Known rows, with every way that one mark hangs from another:
tezol[sabo surum]: [+2.70, +2.86, +0.13, +0.10, +0.81, -0.10, +0.58, +0.14, -0.58, +1.98, +2.74, +1.45, -0.24, +0.79, -0.46, -2.91, +0.05, -0.90, +2.45, -0.02]
gini[mogas]: [-0.20, -1.38, +0.07, -0.41, +1.15, +1.29, -1.12, -2.74, -0.68, +1.18, -2.94, -0.64, -2.38, -1.17, +1.79, +0.81, -0.01, -0.92, -1.22, -0.78]
mogas[gini surum[tezol[sabo]]]: [+4.87, +2.25, +0.43, -0.56, -0.57, -0.23, -0.28, +1.46, -0.78, +1.64, -3.62, -2.12, +2.86, +0.98, +0.25, +0.10, -0.87, -0.22, +0.94, -0.21]
surum[tezol[gini sabo]]: [-0.27, +2.78, +0.22, -0.59, -0.25, +0.67, -0.56, +0.77, -0.15, +3.08, -5.38, +1.99, +0.42, +0.59, -2.04, +1.55, -0.93, +0.30, +3.22, +0.45]
surum[tezol]: [-0.30, -0.87, +0.14, -1.00, +0.25, -0.03, -1.77, -1.68, +0.52, +1.81, -7.85, +0.64, -0.22, -0.10, -0.86, +1.13, -1.80, -0.45, -1.84, +0.49]
surum[tezol[sabo]]: [-0.38, +0.87, +0.37, -0.53, +0.75, +0.41, -0.65, +0.52, -0.06, +2.43, -4.28, +1.23, +1.48, +0.96, -1.94, +0.83, -0.80, -0.38, -0.46, +0.39]
logagu[sabo[tezol[gini kolatat surum]]]: [-3.22, +0.28, -0.44, -0.46, -0.65, +0.09, -0.39, +1.74, +0.80, -2.33, +1.75, +0.76, +0.62, +0.31, +0.57, -1.53, -0.27, +0.91, +0.35, +0.93]
surum[tezol[gini kolatat]]: [+0.04, +0.13, -0.25, -0.64, -0.40, -1.42, -1.38, +0.12, +1.55, -0.51, -7.06, +1.12, -2.02, -0.22, -1.46, +1.57, -2.56, +0.29, -2.33, +0.50]
logagu[sabo[tezol[gini surum]]]: [-3.38, +1.11, -0.31, -0.83, -1.13, +1.89, -0.74, +0.48, -0.33, +0.43, +0.06, +1.13, +1.53, +0.02, +1.18, -1.34, +0.36, +0.87, +4.44, +1.01]
sabo[tezol[gini kolatat[zeker] surum]]: [+0.08, -0.73, -0.60, +1.66, -0.86, -0.12, +0.55, +1.23, +1.73, +0.18, +1.76, -0.02, -1.73, -0.93, -0.56, -1.49, +0.03, +1.43, +2.27, +0.16]
logagu[sabo[tezol[kolatat]]]: [-4.31, -2.36, -0.82, -0.39, +0.16, +1.98, -0.94, +1.47, +0.73, -2.64, -1.71, -1.10, +3.67, +0.37, +0.14, -0.75, +0.13, -0.01, -4.35, +1.00]
tezol[kolatat[zeker] sabo]: [+0.63, +0.85, -0.92, +2.15, +0.85, +0.43, +1.01, +0.60, +1.47, +1.31, +1.14, -0.90, +0.38, -0.14, -1.27, -2.36, +0.36, -1.23, -0.17, +0.15]
mogas[surum[tezol[sabo]]]: [+3.80, +1.98, +1.00, -0.49, +1.56, -0.89, -0.26, +0.55, -1.11, +1.32, -3.69, -0.34, +2.07, +1.06, -1.54, -0.30, -0.81, -0.89, -0.69, -0.08]
logagu[sabo[tezol[gini kolatat[zeker]]]]: [-5.35, -1.17, -1.29, +1.19, -0.92, +2.39, -0.35, +0.81, +1.70, +0.02, -1.64, -1.13, +2.11, -0.87, +0.37, -0.83, +0.66, +0.66, +1.92, +1.02]
gini[tezol[kolatat surum]]: [+1.46, -2.15, +0.26, -0.19, -0.21, -3.03, +0.77, -2.55, +0.58, -2.49, +4.13, +0.89, -1.53, +0.12, +0.02, -0.11, -0.25, -0.79, -3.71, +0.03]
sabo[tezol[gini surum]]: [+0.90, +0.72, -0.07, -0.33, -1.12, +1.67, -0.36, +1.10, -0.32, +1.39, -0.45, +1.30, -0.30, -0.22, -0.38, -0.93, +0.02, +1.50, +3.75, +0.34]
logagu[sabo]: [-2.45, +0.79, -0.78, -0.82, +0.17, +2.24, -1.47, -2.32, +0.02, +1.02, -3.93, -0.21, +2.03, -0.21, +1.34, -1.85, -0.17, -1.74, +0.46, +1.03]
sabo[tezol]: [-0.26, -1.81, -0.43, -0.31, -0.35, +3.57, -0.98, +0.64, -0.26, +1.21, -3.55, -0.46, +2.68, -0.11, -0.96, -0.05, +0.48, +0.52, -1.29, +0.41]

Rows:
[+2.65, -1.74, -0.21, -0.16, -2.10, -2.25, +0.75, -1.79, +0.98, -2.01, +3.95, -0.92, -0.72, -0.01, +1.58, +0.20, -0.31, -0.19, -2.05, +0.01]
mogas[gini[tezol[kolatat surum]]]
[-0.93, -1.91, +0.38, -0.03, +0.11, -1.05, -0.11, +1.18, +0.19, -2.10, +2.53, +0.32, -3.91, -0.64, +1.01, +1.11, -0.19, +1.82, -1.22, -0.97]
sabo[tezol[gini[mogas] kolatat surum]]
[+2.61, -0.96, -0.12, -0.51, -2.56, -0.49, +0.33, -2.98, -0.14, +0.81, +2.38, -0.59, -0.01, -0.30, +1.95, +0.29, +0.43, -0.14, +2.14, +0.00]
mogas[gini[tezol[surum]]]
[+0.86, -1.87, -0.18, +0.00, +0.07, -0.67, +0.00, +1.65, +0.86, -2.30, +1.68, +0.07, -0.24, +0.37, -0.58, -1.40, -0.43, +0.82, -3.91, +0.21]
sabo[tezol[kolatat surum]]
[-3.19, -0.63, -0.11, -0.82, +0.05, +1.57, -0.77, -0.09, -0.34, -0.42, +0.67, +0.34, +2.48, +0.33, +1.10, -1.93, +0.34, +0.22, +0.92, +0.83]
logagu[sabo[tezol[surum]]]
[+3.74, +3.73, +0.78, -0.54, +0.36, -0.37, -0.20, +1.17, -1.17, +1.90, -4.33, +0.55, +1.00, +0.77, -1.71, +0.32, -0.92, -0.21, +2.83, +0.01]
mogas[surum[tezol[gini sabo]]]
[+5.25, +0.99, +0.27, -0.12, -1.49, +0.91, +1.28, -0.53, -1.81, +1.18, +3.10, -2.48, +4.30, +0.71, +0.61, +0.40, +1.68, -0.79, +2.07, -0.33]
mogas[gini[tezol[sabo]] surum]
[-0.18, +1.67, -0.06, -0.20, +0.27, -1.00, -0.15, +1.93, +0.91, +0.20, -3.65, +1.59, -0.53, +0.82, -2.63, +1.29, -1.55, +0.36, -0.75, +0.38]
surum[tezol[gini kolatat sabo]]
[+2.92, +2.13, -0.48, -0.01, -0.26, -1.85, -0.11, -0.37, +1.21, -0.92, +0.17, +1.37, -3.80, -0.39, -0.20, -2.09, -1.68, -0.25, +0.60, +0.16]
tezol[gini kolatat surum]
[+1.93, -1.55, +0.42, -0.04, +0.51, +0.19, -0.33, +1.60, -0.89, -2.49, -0.26, -2.03, -1.14, -0.71, +0.76, +1.22, +0.14, +1.13, -2.75, -1.23]
sabo[tezol[gini[mogas[surum]] kolatat]]
[+3.84, +2.93, +0.58, -0.28, +0.83, -2.35, +0.20, +2.62, -0.02, -0.66, -2.82, +0.09, +0.08, +1.00, -2.27, +0.21, -1.59, -0.13, -1.31, -0.01]
mogas[surum[tezol[gini kolatat sabo]]]
[-1.09, -0.49, -0.17, +1.42, +1.06, -1.66, +0.35, +0.50, +1.87, +1.15, -2.50, -0.26, +0.06, +0.20, -2.14, +0.07, -0.88, -0.42, -1.91, +0.26]
surum[tezol[kolatat[zeker] sabo]]
[+1.40, +3.05, -0.79, +0.49, +0.07, +0.74, +0.48, +1.89, +0.48, +0.42, -0.22, +0.97, -0.22, +0.49, -1.76, -1.22, -0.27, -0.44, +0.84, +0.29]
tezol[gini kolatat sabo]
[-5.17, -0.63, +0.37, -0.81, -0.16, +1.14, -0.78, -0.60, -1.19, -0.11, +1.60, +0.59, -1.03, -0.75, +2.91, +0.67, +0.93, +1.28, +3.58, -0.18]
logagu[sabo[tezol[gini[mogas] surum]]]
[+3.82, +2.33, +0.50, +0.39, +1.79, -1.30, +0.72, +1.23, -1.19, -1.32, +2.28, -1.13, -1.97, -0.02, +0.46, -0.20, +0.09, -0.56, -0.55, -1.37]
tezol[gini[mogas[surum]] kolatat sabo]
[+0.00, -1.09, +0.06, +0.30, +0.13, -0.44, +1.34, -0.13, -0.15, -1.14, +3.91, +0.47, +2.06, +0.85, -1.81, +0.97, +1.06, -0.90, -3.19, +0.25]
gini[tezol[kolatat sabo]]
[-1.11, +1.20, -0.29, +1.51, -0.13, -1.04, +0.42, +1.27, +1.78, +2.03, -3.17, +0.65, -1.08, -0.07, -2.28, +0.56, -0.89, +0.26, +1.89, +0.31]
surum[tezol[gini kolatat[zeker] sabo]]
[-4.59, +0.34, -0.81, -0.75, -1.35, +4.19, -1.23, +0.77, -0.40, +1.09, -3.75, +0.13, +3.57, -0.22, +0.16, -0.01, +0.79, +0.66, +3.33, +1.17]
logagu[sabo[tezol[gini]]]
[+5.31, -0.08, +0.19, +0.21, -1.08, -1.04, +1.66, +0.58, -0.67, -1.76, +4.65, -3.00, +3.38, +0.88, +0.32, +0.20, +1.00, -0.74, -1.99, -0.42]
mogas[gini[tezol[kolatat sabo]] surum]
[-1.72, -2.10, +0.93, -0.12, +0.83, +0.71, +0.90, -2.64, -1.99, +0.93, +3.60, +0.25, +0.48, -0.06, +0.46, +3.20, +2.31, -0.48, +0.00, -0.96]
gini[mogas tezol[sabo]]
[-3.23, -1.54, -0.23, -0.39, +0.06, -0.47, -0.39, +1.23, +0.84, -3.32, +2.38, -0.05, +1.61, +0.57, +0.67, -2.10, -0.23, +0.17, -3.17, +0.82]
logagu[sabo[tezol[kolatat surum]]]
[+1.16, +0.28, +0.22, -0.03, +0.68, -2.57, -0.18, -1.27, +0.39, -1.41, +1.60, +0.79, -6.37, -1.01, +1.79, -0.08, -1.22, +0.06, -0.42, -0.96]
tezol[gini[mogas] kolatat surum]
[-6.23, -1.37, -0.07, -0.77, -0.30, +3.51, -1.33, -0.46, -1.15, +0.53, -2.19, -0.36, +1.01, -0.96, +2.23, +1.86, +1.19, +1.07, +2.48, -0.01]
logagu[sabo[tezol[gini[mogas]]]]
[+3.99, +1.38, +0.42, -0.50, +0.76, +0.40, -0.82, -1.93, -1.78, +0.97, -2.91, -1.29, -2.70, -1.24, +2.02, +0.10, -0.14, -0.61, +2.06, -1.19]
tezol[gini[mogas[surum]]]
[+0.34, -1.49, -0.88, +1.90, -1.79, +0.29, +1.91, -0.74, +1.15, +1.25, +4.26, -2.41, +2.22, -0.20, +0.00, +0.85, +1.67, -0.32, +1.06, -0.06]
mogas[gini[tezol[kolatat[zeker] sabo]]]
[+1.17, +0.53, +0.81, -0.11, -0.14, -0.82, +1.54, -1.85, -1.21, +1.17, +5.90, +1.84, +0.81, +0.85, -0.76, -0.12, +1.46, -0.71, +2.01, +0.07]
gini[tezol[sabo surum]]
[-0.48, -2.13, +1.33, +0.27, +1.09, -3.59, +1.86, -1.43, -0.84, -2.49, +9.07, +0.91, -2.50, +0.45, +0.65, +1.65, +1.25, -0.26, -2.91, -1.19]
gini[mogas tezol[kolatat sabo surum]]
[+0.80, +0.67, -1.34, +1.61, -0.47, +0.38, -0.08, -0.85, +2.05, +1.28, -3.10, -0.58, -2.28, -1.50, -0.61, -1.44, -0.67, -0.65, +2.00, +0.28]
tezol[gini kolatat[zeker]]
[-6.20, -2.33, -0.24, -0.49, +0.08, +1.56, -0.98, +0.86, -0.04, -2.58, -0.72, -0.80, +0.22, -0.64, +1.97, +1.76, +0.61, +1.11, -1.58, -0.01]
logagu[sabo[tezol[gini[mogas] kolatat]]]
[+2.59, +4.81, -0.14, +0.08, -0.01, +0.47, +0.69, +0.60, -0.65, +2.82, +2.27, +2.29, -1.15, +0.44, -0.65, -2.36, +0.03, -0.30, +6.07, +0.08]
tezol[gini sabo surum]
[-2.16, -1.83, +0.05, -0.40, -0.37, +3.27, -1.01, +0.06, -1.12, +1.34, -2.91, -0.24, -0.88, -1.14, +0.83, +2.63, +1.02, +1.64, +1.61, -0.66]
sabo[tezol[gini[mogas]]]
[-0.64, -1.20, +1.48, -0.12, +0.87, -1.52, +1.50, -2.89, -2.07, +0.35, +7.30, +1.24, -1.74, +0.26, +1.19, +1.88, +1.88, -0.30, +0.94, -1.14]
gini[mogas tezol[sabo surum]]
[-0.11, +0.03, +0.20, -0.14, +1.10, -1.63, -0.22, +1.69, +1.01, -0.17, -2.94, +0.78, +0.54, +1.13, -2.30, +0.72, -1.48, -0.33, -4.51, +0.33]
surum[tezol[kolatat sabo]]
[-4.05, -1.99, -0.61, +1.24, +0.03, -0.44, +0.19, +0.18, +1.75, -1.51, +3.01, -1.14, +1.12, -0.32, +1.06, -2.82, +0.39, +0.23, -0.51, +0.77]
logagu[sabo[tezol[kolatat[zeker] surum]]]
[+2.61, -3.61, +1.12, -0.26, +1.18, -2.74, +0.50, -2.94, -1.27, -3.64, +2.64, -2.19, -1.44, -0.67, +1.49, +2.15, +0.50, -1.09, -6.23, -1.39]
gini[mogas[surum] tezol[kolatat]]
[-0.29, +1.25, -0.07, +0.40, +1.11, +0.06, +0.43, +0.92, -0.31, -0.05, +1.18, +0.41, -2.63, -0.26, +0.24, +0.77, +0.16, -0.07, -0.19, -0.84]
tezol[gini[mogas] kolatat sabo]
